Known rows, with every step that occurs:
neni mume zolazek tabep tasab gedigep: [ 0.01  2.49 -1.12  4.56  0.76 -0.60 -1.43 -0.78 -0.43 -0.60 -2.70  0.00
 -1.82  2.25  2.48 -3.85 -2.17  0.02 -2.50  0.27  1.07]
tabep tasab neni mume zolazek: [ 0.73  1.59 -2.59  0.27 -2.45 -3.78 -1.60 -2.44 -1.23 -0.05  1.27  0.35
 -0.43  1.77  1.07 -2.95  0.18 -0.43 -1.91 -0.79 -1.65]
zolazek tabep mume gedigep: [ 1.08  2.02 -1.01  3.20  0.52  1.20  1.88  0.62 -1.98 -2.87 -4.99 -0.93
 -1.41 -0.19  2.95 -0.11 -1.76 -4.59 -2.57  0.61 -3.10]
tasab neni mume: [ 1.80  2.54 -2.54 -0.70 -0.88 -0.05 -1.02 -0.92 -2.05 -1.84  3.76 -0.66
  0.24  2.34  2.81 -1.84 -1.92  1.54 -1.33 -1.54 -0.45]
tasab neni: [-0.61  0.42 -1.73  0.73 -1.59 -0.51 -1.21 -0.36 -2.66 -2.05  3.55 -0.52
  0.01  0.81  2.20 -2.05 -1.72 -1.11 -1.24 -0.81 -4.13]
zolazek tabep tasab mume gedigep neni: [-1.27  0.93 -1.60  4.17  1.00 -1.58  1.98  0.44 -1.32 -4.83 -6.37 -0.72
 -0.49  0.72  2.43  1.87 -1.79 -2.71 -3.35  1.85 -0.59]
tabep tasab: [-1.64 -0.66 -1.19  0.54 -0.50 -2.33 -0.41  0.74 -1.98 -0.19  2.75 -0.40
  0.05  4.47  1.44  2.59 -0.44 -1.67 -1.77  0.23 -6.86]
tasab mume: [ 0.13  1.82 -1.59  1.00 -0.49  0.33 -0.79  1.64 -2.15 -4.03  3.59 -0.33
 -0.75  2.54  3.34 -0.60 -1.12 -0.12 -1.09  0.68 -2.84]
neni mume gedigep: [ 1.26  3.87 -2.60 -0.95 -1.46  0.33  1.65 -0.26 -1.17 -1.09  0.69 -1.11
 -1.48  1.83  3.02  0.91 -1.89  1.43 -0.75 -2.40 -0.74]
zolazek tabep: [-2.01  0.56 -1.12  2.15  0.84  1.73 -0.83  0.91 -2.11 -2.16  2.00 -0.44
 -1.16  2.98  2.00 -0.35 -3.74 -1.68 -2.09  1.18 -2.10]
gedigep neni mume tabep tasab: [-2.00 -1.52 -1.82  0.12  0.16 -2.75 -0.51 -0.15 -0.48 -0.55 -2.44  0.04
 -0.50  3.58 -0.92  2.68 -1.33 -0.44 -1.54 -0.42 -4.33]
gedigep mume tabep tasab neni: [-0.90 -1.76 -3.09  1.65  0.70 -5.00 -0.31 -0.83 -2.15 -0.37 -2.73  0.26
  1.49 -0.62  0.40  0.22 -2.26 -1.75 -1.50 -1.09 -3.47]
gedigep mume: [-2.18  0.53 -1.59 -0.96  2.80  0.33 -0.69  0.15 -2.01 -0.97  1.91 -0.24
  0.51  3.58  1.49  2.04 -2.04  2.04 -0.66 -0.17 -2.86]
tabep mume: [ 0.20  0.68 -0.47  0.30  0.50  0.87 -0.68  0.99 -2.17 -1.94  0.64 -0.47
 -0.38  3.29  1.92  0.52  0.48 -2.57 -1.62  0.66 -7.26]
neni mume zolazek tabep: [-0.98  2.45 -1.98  1.11  0.10  1.56 -1.81 -1.12 -0.79 -1.30  0.94  0.11
 -2.90  3.07  1.03 -2.77 -2.94  0.48 -1.85  0.98  1.80]
zolazek tabep mume neni: [-0.36  0.46 -1.21  3.57  1.10  1.30 -1.02 -1.07 -1.85 -3.78 -3.79 -0.01
 -0.86 -0.30  2.39 -1.05 -1.42 -4.10 -2.55  1.52 -4.79]
tasab mume gedigep: [ 1.17  3.50 -2.22  1.56 -2.02 -0.42  1.55  1.00 -1.82 -4.08 -0.38 -0.92
 -1.63 -0.19  4.19 -0.41 -1.30 -0.79 -0.78 -0.60 -2.20]
tasab tabep: [-0.67  0.20 -0.19  2.63  0.29  0.97 -0.83  0.35 -2.15 -1.54  1.00 -0.70
  0.02  3.05  2.92 -1.78 -3.25 -0.38 -1.68  0.82 -4.52]
tasab neni mume gedigep: [ 2.60  4.21 -3.35 -0.16 -2.33 -0.69  1.55 -1.51 -1.76 -1.78  0.28 -1.16
 -0.37 -0.79  3.40 -1.74 -1.89  0.93 -1.14 -2.91  0.35]
neni mume: [ 0.39  2.43 -1.82 -1.37  0.01  1.17 -0.95  0.23 -1.43 -0.97  4.52 -0.63
 -0.87  5.10  2.24  0.75 -1.63  2.17 -0.95 -0.89 -1.45]
gedigep neni mume: [-1.81  0.83 -1.16 -1.84  1.37  1.50 -0.95 -0.18 -1.01 -1.87  1.26 -0.50
 -0.47  5.25  0.57  2.13 -1.19  2.50 -1.12 -0.04 -1.56]
mume zolazek tabep tasab gedigep neni: [-4.29 -0.83  0.23  5.46  1.36 -0.42 -1.50 -0.78 -0.69 -1.56 -5.93  0.10
 -1.91  1.23  0.27 -3.18 -1.60 -2.20 -2.62  1.68 -2.86]
gedigep neni: [-4.06 -0.96 -0.48 -0.56  0.76  0.95 -0.90  0.29 -1.71 -1.98  1.35 -0.48
 -0.72  3.98  0.03  1.72 -1.16 -0.11 -1.07  0.72 -5.53]
tabep mume gedigep neni: [-1.10  0.55 -0.49  0.41  0.49  0.21  1.76  0.02 -1.41 -2.68 -5.73 -0.95
 -0.84  0.64  1.05  1.93  0.82 -3.12 -1.52  0.13 -6.70]

Rows:
[-3.18 -0.67 -1.73  2.44  3.00 -2.26 -1.32 -1.13 -1.22  0.07 -2.66  0.61
 -0.57  2.72  0.14  0.59 -2.20 -1.38 -2.52  1.98 -0.75]  gedigep mume zolazek tabep tasab
[-1.06  0.69 -0.90  2.41  3.66 -1.75 -0.13  0.57 -1.76 -0.30 -2.19 -0.47
  1.41  2.93  2.98  1.10 -1.21  1.48 -1.27 -0.92 -3.61]  tabep tasab gedigep mume
[ 0.07  0.43 -0.52  2.64  2.12  1.80 -0.77  1.16 -2.21 -2.88 -1.52 -0.46
 -0.53  2.74  2.23 -0.06 -1.68 -3.74 -2.62  2.11 -3.83]  zolazek tabep mume
[-2.32 -0.38 -2.00 -0.49  0.10  0.33 -0.77 -0.14 -0.55 -1.50 -1.08 -0.20
 -1.45  2.64 -0.43  0.67 -2.43  0.79 -0.69 -0.87 -2.79]  gedigep neni mume tabep
[-3.19  0.64 -1.15 -0.07 -0.75  0.39  1.56 -0.45 -1.37 -2.02 -2.43 -1.01
 -1.52  0.83  0.94  1.78 -1.21 -0.82 -0.87 -0.60 -4.97]  mume gedigep neni
[-2.03 -0.81 -1.13  2.93  1.11 -1.17 -0.49  0.97 -2.00 -1.18  0.53 -0.31
 -0.35  4.17  1.72  1.76 -2.71 -2.83 -3.09  1.65 -3.76]  zolazek tabep tasab
[-1.64  0.61 -1.68  3.08  2.53 -2.38 -0.44 -1.81 -1.37 -1.05 -4.33 -0.08
  1.23 -0.26  3.25  0.27 -1.07  1.06 -1.05 -1.36 -4.60]  tabep tasab gedigep mume neni
[ 1.21  0.36 -0.37  4.00  0.63  0.49 -1.07 -1.79 -1.93 -2.92 -4.86 -0.21
  0.49 -0.45  3.30 -2.75 -1.08 -2.83 -2.20  0.82 -7.01]  tasab tabep mume neni
[ 0.14  1.02 -2.46 -0.21 -1.36 -0.09 -0.88  0.45 -0.97 -0.81  1.71 -0.20
 -1.60  2.40  1.00 -0.47 -2.82  0.42 -0.41 -1.54 -2.48]  neni mume tabep
[-1.19  0.49 -0.38  2.77  2.07  1.56  1.91  0.02 -1.53 -3.57 -8.06 -0.91
 -1.02  0.03  1.47  1.04 -1.36 -4.28 -2.77  1.50 -3.33]  zolazek tabep mume gedigep neni
[-3.72  0.45 -1.72  1.90  2.67  0.79 -1.74 -1.13 -1.36 -1.07 -1.41  0.40
 -1.55  1.69  0.28 -1.56 -3.31  0.09 -1.46  1.61  0.68]  gedigep mume zolazek tabep
[-3.28  0.73 -1.67 -0.60  1.07 -0.51 -1.76 -1.38 -1.36 -0.37  0.93  0.47
 -1.21  2.06 -0.01 -0.63 -1.26  1.35 -0.38  0.43 -2.41]  gedigep mume zolazek
[-0.80  0.93 -1.77  2.18 -2.25 -3.44 -1.46  0.20 -1.24 -2.17  0.88  0.52
 -1.70  2.28  1.70 -1.58  0.57 -2.15 -1.70  1.52 -4.22]  tabep tasab mume zolazek
[-2.10 -0.54 -2.32  3.27  1.99 -3.34 -1.42 -2.37 -1.93 -0.96 -3.25  0.62
  0.65  0.13  0.58 -2.27 -2.28 -1.91 -2.86  1.44  0.64]  gedigep mume zolazek tabep tasab neni
[-1.31  2.11 -1.72  1.14 -0.59  0.03  1.36  0.52 -1.49 -4.61 -2.73 -0.88
 -1.37 -0.17  2.62  0.46 -0.78 -0.40 -1.18  0.16 -2.32]  tasab mume gedigep neni
[-2.17  2.34 -0.59  1.14  0.08  1.66 -1.93 -1.43 -0.14 -1.42 -2.09 -0.16
 -2.46  1.96  0.94 -3.92 -0.77  2.83 -0.49 -0.52 -0.79]  tasab gedigep neni mume zolazek
[-2.48  0.58 -2.53 -0.30  1.86 -0.18 -0.97 -2.04 -1.75 -1.80 -0.34  0.16
 -0.05  0.42  1.54  1.20 -1.92  1.56 -0.43 -0.68 -3.75]  gedigep mume neni
[-0.02  0.94 -2.58  2.65 -1.36 -3.11 -0.75 -0.69 -1.69 -3.62 -0.24  0.24
 -0.22  0.50  3.44  0.54  0.05 -1.76 -1.85  0.35 -5.49]  tabep tasab mume neni
[-0.17  0.82 -2.48  4.85  0.07 -1.97 -0.89 -0.47 -1.70 -4.65 -2.36  0.19
 -0.39  0.38  3.72 -0.52 -2.09 -2.63 -3.15  1.88 -2.31]  zolazek tabep tasab mume neni
[ 0.02  0.52 -1.10  1.14 -0.46  0.06 -1.20 -1.19 -1.88 -2.76 -1.97 -0.02
 -0.73 -0.15  2.04 -0.24  0.52 -2.99 -1.27  0.16 -8.31]  tabep mume neni
[ 0.18 -0.03 -2.61  0.42 -1.12 -3.19 -0.44  0.49 -0.86  0.38  0.26 -0.05
 -0.67  3.19  0.75  1.65 -1.73 -0.88 -1.37 -1.29 -3.88]  neni mume tabep tasab
[ 0.52  2.76 -2.63 -0.18 -2.65 -0.83 -2.18 -2.30 -1.30 -1.08  3.07  0.21
 -1.57  0.68  1.16 -4.91 -1.07  0.74 -0.93 -1.02  0.22]  tasab neni mume zolazek
[-3.25  1.09 -1.32 -1.44 -0.31  0.72 -2.11 -1.74 -0.29 -1.13  0.18  0.18
 -2.41  3.85 -0.80 -0.97 -0.43  1.80 -0.85  0.21 -1.72]  gedigep neni mume zolazek
[-2.01 -1.99 -1.81  1.71 -1.81 -3.63 -0.40  0.94 -1.56  0.16  0.17  0.12
 -0.98  1.94  0.09  1.41 -1.78 -3.54 -1.27 -0.42 -7.67]  mume tabep tasab
[ 2.91  3.16 -3.23  0.57 -1.95 -3.83  1.77 -1.39 -1.64 -0.78 -0.94 -0.91
  0.63  0.34  3.16  0.09 -0.77 -0.38 -2.00 -2.47 -0.86]  tabep tasab neni mume gedigep
[ 1.19  2.37 -2.40  2.29 -1.87 -3.43  2.04  1.08 -1.73 -2.85 -1.36 -0.81
 -0.55  0.76  3.97  1.50 -0.24 -2.05 -1.77 -0.39 -3.64]  tabep tasab mume gedigep
[-1.22  1.81 -0.87  1.70  3.46  1.12 -0.60  0.45 -1.87 -1.29 -0.96 -0.63
  0.41  1.76  3.33 -0.59 -2.34  2.93 -0.41 -1.27 -2.04]  tasab gedigep mume
[-0.15  1.97 -2.45  1.91 -1.57 -0.22 -1.27 -0.77 -1.81 -4.57  1.25  0.17
 -1.27 -0.55  3.60 -1.76 -1.03 -0.26 -0.84  0.17 -3.80]  tasab mume neni
[-2.24 -1.99 -2.32  1.01  1.64 -3.90 -0.13  0.45 -1.47  0.35 -1.99  0.26
  0.61  1.94 -0.11  2.98 -2.00 -1.23 -1.01 -0.45 -5.16]  gedigep mume tabep tasab
[-1.90  1.27 -0.47  1.80  0.65 -1.16 -1.42 -1.49 -0.07 -0.44 -3.50  0.06
 -1.44  3.16  0.90 -2.02  0.33  1.27 -1.51 -0.36 -2.21]  tabep tasab gedigep neni mume zolazek
[ 2.53  2.90 -3.32  2.98 -0.51 -2.58  1.86 -1.30 -1.62 -1.87 -3.19 -0.93
  0.24 -0.16  3.54 -0.47 -2.79 -1.46 -3.33 -1.25  2.54]  zolazek tabep tasab neni mume gedigep
